Each row comes from the steps of one path. Every step used is in the known rows, and no mark comes twice. Write the path behind each row, first mark first.
Known rows
bilavat, tuno: [ 0.92 -1.07  1.17 -0.33 -1.36 -4.98 -0.23 -2.64 -0.28  1.62  1.13 -1.54
 -1.63  0.43  1.98 -0.07  0.32 -0.16 -1.24 -0.03]
batun, rerob, ralubil, kerum: [ 1.13  1.74 -0.32  0.72 -0.17 -4.47  0.09 -4.81  0.36  2.33 -0.42  1.32
 -3.43  1.86  0.07  0.00 -2.10  3.25 -0.30  0.97]
ralubil, butup: [ 2.03 -0.69  0.50 -2.07 -3.89 -4.32  0.69 -1.62 -0.63  3.28 -0.44 -0.04
 -3.09 -0.64  1.04 -0.38 -1.31 -0.92 -2.21 -1.77]
batun, butup, ralubil: [ 2.05 -0.92  2.53 -1.64  0.12 -4.85 -0.78 -2.91  2.00  1.20 -0.12 -0.03
 -3.98 -3.45  2.25 -1.22 -3.25 -1.05 -0.51  0.19]
dovub, kerum, ralubil, butup, batun: [-0.89  1.19  1.45  0.85 -3.68 -2.59 -1.60 -0.21 -1.56  3.94 -0.86  2.35
 -2.50 -1.75  0.87  0.66 -1.17  0.94 -2.98 -2.07]
tuno, bilavat, kerum, ralubil, butup, batun, rerob: [-1.53  3.12 -0.15  3.02 -4.42 -3.38 -0.57  1.09  0.23  5.69  0.50  3.05
 -2.19 -1.70  2.55  3.19 -0.10  0.72 -3.08 -1.28]
butup, batun, rerob, ralubil, kerum, dovub, tuno: [-0.77  3.91  0.31  2.71  1.72 -2.95 -0.98 -2.92 -0.44  0.74 -2.31  2.16
 -1.35 -1.43  0.43  1.17 -1.16  5.29 -0.09  1.27]
butup, ralubil, kerum, dovub: [ 0.72 -0.06 -0.10 -2.22  2.41 -2.20 -1.70 -2.97  0.59 -0.93 -3.38  0.26
 -2.39 -2.91  0.51 -0.31 -2.71  2.01 -0.32 -1.41]
ralubil, kerum, dovub, tuno: [-1.14 -0.49 -0.30  0.84 -0.34 -3.24  0.29 -1.81 -2.21 -1.20 -2.28 -1.20
 -0.95 -0.92  1.43  0.20 -1.06  2.80  0.03 -1.13]
bilavat, kerum, dovub, tuno: [-1.10  0.03 -0.16  3.01 -1.73 -4.91 -0.07 -0.47 -2.26 -0.82 -0.56 -3.05
 -0.71 -0.67  1.73  0.03  1.44  0.61  0.05 -1.57]
batun, butup, ralubil, kerum: [ 0.27 -1.64  1.60 -1.96  1.47 -4.27 -0.66 -3.75  1.99  0.28 -0.99  0.72
 -4.16 -4.41  2.88 -0.18 -4.12  0.90  0.24  0.22]
bilavat, tuno, dovub, kerum: [-0.72 -2.24  0.98  2.96 -1.25 -4.72  0.66 -1.03 -1.65  0.35  0.28 -0.75
  0.51 -0.54  3.38  0.26  1.26 -1.14 -0.02 -0.50]
bilavat, kerum: [ 0.35 -1.07 -0.14  0.28 -2.04 -5.42 -0.69 -2.92 -0.42  1.12  1.05 -2.53
 -2.58  0.17  1.83 -0.54  0.53 -0.56 -1.24 -0.96]
ralubil, kerum, dovub: [ 0.91  0.12 -0.60 -1.13 -0.72 -2.66 -0.56 -3.24 -1.11 -0.20 -2.63 -0.65
 -2.11 -1.04 -0.18 -0.38 -1.47  2.32 -1.00 -0.65]
butup, batun, rerob, ralubil: [ 2.43  3.51  1.37  0.29  0.15 -4.00 -1.75 -4.41  1.38  3.60  0.04  2.10
 -3.02  0.31 -0.13 -0.46 -1.28  2.20 -2.12  1.96]
batun, rerob, ralubil, kerum, dovub, tuno: [-0.34  2.78 -0.39  3.46  0.12 -3.98  0.69 -2.33 -1.48  0.34 -2.02  0.74
 -1.60  1.05  0.05  0.53 -1.18  4.47  0.92  0.33]
rerob, ralubil, kerum: [ 1.13 -0.41  0.50 -0.45  0.39 -4.19 -0.11 -4.70 -1.03 -0.03 -1.25 -0.16
 -4.15  1.08  0.10 -0.57 -1.56  3.37 -0.46  0.34]
tuno, dovub, kerum, ralubil: [-0.30 -0.62  0.13  3.07 -3.26 -3.47 -0.17 -0.45 -2.62  0.85 -0.85  0.38
 -1.10  1.46  0.80 -0.31  0.08 -0.28 -1.94 -1.71]
tuno, dovub, kerum, ralubil, butup: [-0.32 -0.50 -0.06  2.60 -5.18 -3.53  0.97  1.29 -2.93  2.32 -1.44  1.75
 -1.56 -0.11  1.04  0.66 -0.22 -0.91 -2.11 -2.97]
rerob, batun, butup, ralubil, kerum: [ 1.25 -0.03  2.57  0.38  2.51 -4.90 -0.91 -4.40  3.13  0.77  0.04  1.40
 -4.04 -3.75  3.75 -0.09 -2.72  2.23  0.47  0.98]
dovub, tuno: [ 0.08 -1.58  1.06  0.43 -1.68 -4.82  0.36 -2.01 -1.39  0.78  0.45 -1.93
 -1.40  0.89  2.55 -0.72 -0.60  0.19 -0.85 -0.99]

Which path is each row?
[-1.97 -1.47  1.05  1.17  2.64 -2.00  0.16 -0.23 -1.07 -1.86 -3.32  0.10
 -0.60 -3.01  3.92  1.11 -2.21  2.65  1.12 -1.91] -> butup, ralubil, kerum, dovub, tuno, bilavat
[-1.78 -1.24  0.56  2.21 -0.45 -2.44  1.31 -0.42 -2.80 -1.15 -2.59 -0.76
 -0.37 -1.11  3.17  1.10 -0.97  2.92  0.42 -1.15] -> ralubil, kerum, dovub, tuno, bilavat
[-0.92  0.38  3.35  4.41  2.71 -3.66  0.70 -0.55  0.72 -1.08 -1.84  1.24
 -1.62 -4.83  5.39  1.22 -1.79  3.46  2.05  0.27] -> rerob, batun, butup, ralubil, kerum, dovub, tuno, bilavat
[-0.37 -0.07  1.01  2.02 -3.40 -3.57 -1.05 -1.43 -2.16  2.08  0.17 -0.40
 -2.26  2.29  0.25 -0.86 -0.87  0.77 -1.73 -1.86] -> dovub, kerum, ralubil
[-3.55  0.20  1.04  3.89 -3.58 -3.64  0.02  2.55 -2.23  2.35  0.02  1.02
 -1.70 -2.41  4.27  3.16  0.83  1.27 -2.06 -2.44] -> dovub, tuno, bilavat, kerum, ralubil, butup, batun
[-0.32  1.08  2.55  3.06  2.80 -4.50 -0.32 -1.88  1.26 -1.12 -1.57  0.87
 -2.15 -4.62  3.65  0.40 -1.76  3.36  1.67  0.30] -> rerob, batun, butup, ralubil, kerum, dovub, tuno
[ 3.19  0.96  3.02  1.60 -1.96 -6.02  0.13 -3.74  1.48  2.47  1.64 -0.09
 -3.60 -0.94  2.34 -1.25 -0.65  0.54 -1.04  1.67] -> rerob, batun, butup
[ 1.32  0.71  0.04 -0.69 -5.30 -3.72  0.06 -0.25 -1.53  3.60 -0.62  0.91
 -3.75  0.92 -0.34  0.29 -1.18  0.02 -3.25 -2.48] -> kerum, ralubil, butup
[-3.04 -0.91  0.34  4.54 -5.13 -4.67  1.73  3.06 -3.28  2.06  0.38 -0.44
 -1.92  0.08  3.91  2.64  0.82  0.38 -1.07 -3.39] -> dovub, tuno, bilavat, kerum, ralubil, butup
[ 0.66  0.17  0.75  1.13 -1.74 -3.80  0.13 -0.95 -2.18 -0.25 -1.47 -1.91
 -0.70  0.02  0.85 -0.86 -0.18  0.87 -0.71 -1.14] -> kerum, dovub, tuno
[-0.75  2.77 -0.19  3.04 -4.12 -2.80 -0.56  0.66 -0.58  5.04 -0.99  4.65
 -0.59 -1.75  1.36  1.91 -0.70 -0.03 -3.03 -1.36] -> tuno, dovub, kerum, ralubil, butup, batun, rerob
[-0.87  3.37  0.69  2.05 -4.32 -2.92 -1.36 -0.28 -0.18  6.27  0.05  3.91
 -1.76 -0.97  0.87  1.37 -1.71  0.91 -2.89 -1.42] -> dovub, kerum, ralubil, butup, batun, rerob
[-1.36 -0.74  0.32 -0.11  2.76 -2.79 -0.93 -1.64 -0.51 -1.86 -3.04 -0.37
 -1.16 -2.83  2.19  0.33 -2.22  2.54  0.73 -1.91] -> butup, ralubil, kerum, dovub, tuno
[ 2.42  1.51  1.93 -1.34 -1.23 -3.86 -0.79 -2.63 -0.32  2.77 -1.42  1.87
 -4.11 -1.98  0.14 -0.08 -1.06  1.62 -2.47  0.04] -> rerob, ralubil, butup, batun
[-1.96  2.59  0.17  4.34 -3.50 -3.53 -0.25  1.48 -0.47  4.87  0.04  4.46
  0.41 -2.16  2.49  3.19  0.63  0.03 -2.33 -0.85] -> bilavat, tuno, dovub, kerum, ralubil, butup, batun, rerob
[-3.55  2.36  0.22  5.05 -4.15 -3.96  0.26  2.47 -0.86  4.72  0.88  2.43
 -1.01 -1.63  4.27  3.77  0.37  1.20 -2.02 -1.80] -> dovub, tuno, bilavat, kerum, ralubil, butup, batun, rerob
[ 0.69  2.83  0.35  0.04  1.40 -3.46 -1.55 -5.39  1.34  2.68 -0.78  2.76
 -3.13 -0.62  0.48  0.69 -2.11  4.15 -1.36  1.99] -> butup, batun, rerob, ralubil, kerum
[ 0.01 -0.52  1.55  2.44 -1.78 -3.02  1.18  0.42 -2.67 -0.21 -1.79 -1.50
 -0.15 -0.19  2.59 -0.03 -0.11  0.97 -0.35 -1.13] -> kerum, dovub, tuno, bilavat
[-1.98  0.37  1.00  3.11 -2.95 -3.26 -0.47  1.53 -1.87  2.55 -0.74  3.01
 -0.28 -2.96  2.45  2.50  1.14  0.06 -2.40 -1.56] -> bilavat, tuno, dovub, kerum, ralubil, butup, batun
[ 0.90  3.90 -0.06 -0.18 -4.23 -2.98 -1.42 -0.84  0.85  6.23 -0.08  3.80
 -2.74 -0.77 -0.05  1.55 -1.66  0.89 -4.24 -0.84] -> kerum, ralubil, butup, batun, rerob
[-0.46  0.09  0.81  1.55 -5.29 -3.63  0.12  0.28 -2.54  3.61 -0.41  0.98
 -2.70  0.76  0.50  0.13 -1.23  0.13 -1.94 -3.06] -> dovub, kerum, ralubil, butup
[-1.38 -0.87  0.55  4.32 -2.60 -4.11  0.05  0.34 -2.52  0.66  0.13  0.24
 -0.17  1.05  1.88  1.00  1.46 -0.21 -1.12 -1.29] -> bilavat, tuno, dovub, kerum, ralubil
